Known rows, with every step that occurs
ludana/binuk: [  5.7 -39.9  11.9  -3.6   2.7  11.7   6.8  24.6  13.0   9.6 -32.7  13.0
  -6.9  -4.3   7.4   1.1 -25.8   2.7   9.5  -8.1 -16.3]
ludana/vabu/tulelo: [ 14.9 -29.3  23.5 -15.2   1.2  14.8 -14.1  11.2  35.2 -13.7 -15.7  39.4
 -20.3  -1.2  15.9 -11.9 -25.6  15.5   6.0  -0.1 -12.7]
tuga/ludana: [ -8.6 -34.9  -7.2  -6.7   6.3  12.7   8.6  23.1  -4.2  -5.0 -22.4  19.7
   0.0  -6.8   0.5   3.9 -39.0 -11.4 -16.9   2.3 -20.2]
lakazaz/ludana/dadok/tulelo/leru: [ -2.2 -41.8   0.8 -26.4  34.9  19.6 -50.2   7.4  53.8  -0.6 -49.5  18.1
 -11.0   0.9  16.1  25.8 -11.8 -25.2  14.9  11.8   8.8]
tulelo/binuk: [  1.8 -36.4  10.7   4.4   5.5  17.6  12.2   6.8   0.1  -0.9 -20.3 -21.3
  -1.2 -13.6   6.7  -5.8 -24.0  -5.5  34.4   9.0   0.9]
lakazaz/tulelo/binuk: [ -0.4 -48.8  11.6 -10.5  28.6  17.8  12.4   1.6  36.3  -0.1 -21.5 -19.9
   2.3  -8.3  -7.8  -4.7 -25.5  -6.1  20.1   0.1  -2.7]
lakazaz/ludana: [ -4.3 -41.6   5.6 -12.3   7.6   2.0  -4.5  13.7  11.7  -6.0 -19.1  14.4
  -9.6   2.2 -16.7   6.2 -14.3  -8.8   7.2  -8.9  13.9]
lakazaz/ludana/dadok: [ -6.8 -36.3   7.8  -5.6   1.4  11.1 -19.9  28.7  19.0  -0.5 -20.4  16.2
   0.2   4.4   4.7  -4.9 -17.3 -16.8  13.2  -3.9   2.6]
tulelo/tuga: [  2.5 -17.5   2.7  -8.4  -5.7  21.2  -0.7  -5.5  -6.5   5.5 -10.2  -3.8
   6.0  -9.0   6.0   5.5 -17.2 -19.0  22.6  -3.0  -3.8]
vabu/ludana/binuk: [ 14.3 -34.3   5.9   6.3   6.9  29.8 -13.9  24.9   2.0  11.7 -32.1  36.9
 -15.5  -7.2  13.9   6.1 -48.8  13.5  14.1   0.9 -17.2]
leru/ludana/dadok/tulelo/lakazaz: [ 14.3 -15.4  33.9  -2.3  29.4  19.7 -52.7  17.1  12.3 -19.6 -30.2  21.5
  28.7  10.6  22.1   7.2 -29.0 -25.7  26.5  18.9   7.6]
lakazaz/tulelo/leru/ludana/binuk: [ 11.2 -71.3  14.2 -12.6  37.8  23.4   4.8  15.7  37.7  26.1 -36.5  14.2
   4.5  -5.7  43.4  11.1 -15.2 -16.9   6.5   4.7 -10.8]
tulelo/leru/ludana: [  6.4 -31.4  15.4   1.8  13.2  15.5  -2.5   5.8  -7.5   8.0 -19.1  -8.5
   3.5 -10.9  44.3   5.0  -2.3 -24.7  12.7  21.0   5.8]
vabu/ludana: [  5.6 -10.9   5.6   2.8   3.6  24.4 -15.1  10.0  -8.8  -1.1 -15.4  27.2
 -17.5  -9.7  -0.3  -1.1 -36.0   8.2  11.0   8.8  -0.5]
lakazaz/tulelo: [ -4.7 -38.5  12.8 -22.6  23.2  10.0  -0.9  12.9  30.7  -3.6 -15.5   9.9
 -10.3  -3.2 -18.8  -8.9 -15.9  -6.2 -12.3  -7.3  -1.9]
leru/ludana: [ 11.1 -22.1  22.6   9.4   5.5   8.6  -3.0  21.4 -20.2  -5.5  -7.7   5.6
   7.1  -8.5  14.2  -4.2 -14.0 -20.9   7.8  12.5   9.7]
leru/ludana/binuk: [ 20.2 -44.9  23.0   7.9   8.8  15.2  10.9  31.5  -7.4   7.3 -26.5  15.9
   9.5  -5.1  31.0   1.2 -22.5 -12.3  17.3   1.4  -7.9]
ludana/vabu: [ -0.2 -29.2  20.4  -8.4   4.7   9.5   1.0   9.2  35.2 -12.1 -19.4  24.4
  -9.0   0.2  -2.4  -6.8 -17.0 -21.7  13.2  -1.2 -11.7]
lakazaz/ludana/dadok/tulelo: [  0.9 -31.5   9.6 -17.8  30.1  15.5 -48.0  19.9  40.4 -13.5 -37.5  31.9
  -3.1   5.7  -4.9  16.5 -19.7 -17.5  10.7   3.6   9.7]

Rows
[ 23.7 -44.0  36.4  12.8  10.6  23.5   3.6  11.2  18.5 -12.6 -13.2  13.6
   8.3  -7.3  51.8  -4.3 -27.7  -2.1  49.8  16.2  -3.5]
leru/ludana/vabu/tulelo/binuk
[ 10.1 -29.5  -9.3 -13.2   1.3  29.3  -4.0   3.0  -6.8   1.6 -12.3  23.2
   3.1  -6.1  31.9  10.2 -49.1  10.9   1.4  -2.5 -22.3]
vabu/tulelo/tuga/ludana
[ 17.2 -23.2  16.2 -16.3  -3.7  25.4 -11.3  -6.8  27.4  -3.5 -10.8  29.0
  -4.0  -2.1  31.6   1.0 -27.0   2.5  29.3  -6.3 -12.6]
ludana/vabu/tulelo/tuga
[  3.6 -24.7 -13.1 -18.7  27.8  33.6 -16.5  -1.5  14.5 -12.1 -32.5  28.0
  15.4  -4.6   0.0  33.6 -37.3 -25.0   1.6   6.3 -13.5]
dadok/tulelo/tuga/ludana
[  8.9 -26.0  13.7  -6.7  31.0  19.3 -16.4   1.1  24.1 -15.1 -34.5  -8.5
  -1.6  -8.7  -9.5  15.5 -27.7  -8.1  32.6  14.1   5.1]
dadok/tulelo/binuk
[  4.7 -30.1  19.2   9.4   4.0  31.4 -17.6  19.4  -5.9  17.2 -24.7  -6.5
   6.5  -9.3  65.8  -5.1  -8.4 -30.4  18.5  23.4  -6.3]
tulelo/leru/ludana/dadok
[  2.0 -44.3  10.1  -6.9  33.1  26.2 -34.9  20.1  44.5 -11.4 -42.9   4.7
   7.1  -1.4   4.4  19.4 -26.2 -18.2  42.8  10.1  12.1]
lakazaz/ludana/dadok/tulelo/binuk
[  9.3  -6.5   4.0 -10.4  31.5  44.4 -61.7   4.3  30.8   4.5 -42.6  33.0
 -19.2 -11.3  35.7  16.2 -34.2  -6.0  15.6  33.1  -6.0]
vabu/ludana/dadok/tulelo/leru
[ 10.7 -22.4  18.1 -17.1   2.8   0.2 -26.0   0.2  -3.4 -11.2 -12.7  15.5
  -9.6   7.3   9.8  -9.7 -35.6  29.3  11.6  -4.5   2.0]
vabu/tulelo/lakazaz
[ 18.1 -52.4  -8.0 -12.8   3.0  35.0   0.3  15.8   0.7  13.4 -27.0  41.8
   6.3  -5.2  46.9  15.2 -58.7  15.7   5.8  -9.2 -37.0]
vabu/tulelo/tuga/ludana/binuk
[  3.0 -41.1  13.4 -19.1  16.6  15.9 -10.7  11.5  30.1 -21.9 -25.7  53.8
  -0.7  13.4  22.6   3.9 -53.6   9.1   4.7  -2.2 -26.7]
tuga/ludana/vabu/tulelo/lakazaz
[ 17.1 -25.2  18.3   3.7   0.8  28.0 -30.3  15.8  -4.3  13.7 -17.8   8.9
  -5.1  -9.1  81.6 -11.2 -20.4   5.1  16.1  22.1  -7.0]
vabu/tulelo/leru/ludana/dadok
[ 12.2 -45.4 -10.9 -16.9  29.4  37.3 -12.0  12.5  25.1   0.0 -49.5  40.4
  17.1  -3.1  13.4  41.3 -50.8 -16.1  10.0  -3.0 -29.0]
dadok/tulelo/tuga/ludana/binuk
[  9.9  -7.5   8.6 -10.7  11.9  28.6 -45.2   3.5  25.4  -4.4 -29.2  15.3
  10.4  -3.5  12.2  11.9 -25.0 -25.8  27.4   6.4  -5.5]
ludana/dadok/tulelo/tuga
[ 23.9 -44.7  16.3  -8.7  38.2  24.2 -22.6  15.2  24.5   7.4 -47.9  19.4
   1.1  -7.9  48.8  26.4 -15.3 -20.7  15.7  21.6  -0.1]
dadok/tulelo/leru/ludana/binuk
[  5.9  -8.8   8.5   8.2  -2.9  36.5 -33.5  25.5  -3.8   4.4 -17.9  29.1
 -11.2  -8.1  24.6 -10.3 -41.6   5.7  17.5  16.4 -16.1]
vabu/ludana/dadok
[  0.8 -36.8  10.6 -27.7  41.3  -2.1 -37.8  -1.6  34.4 -27.9 -36.6  27.6
   5.2  19.4 -33.3  32.8 -23.1 -14.3  19.0  -5.8  24.8]
dadok/tulelo/lakazaz/ludana
[  5.6 -17.2   7.2 -20.0  24.2  21.4 -47.1   6.9  38.9   4.6 -47.1   9.9
 -11.7  -7.2  24.1  10.8 -15.0 -17.4  10.1  24.8  -6.2]
ludana/dadok/tulelo/leru
[  3.1 -60.7   7.1  -8.1  12.1   7.8   4.5  27.9  25.3   8.0 -36.8  24.6
  -5.4   3.9  -1.3  14.2 -23.3  -2.8  10.8 -17.9  -5.0]
lakazaz/ludana/binuk
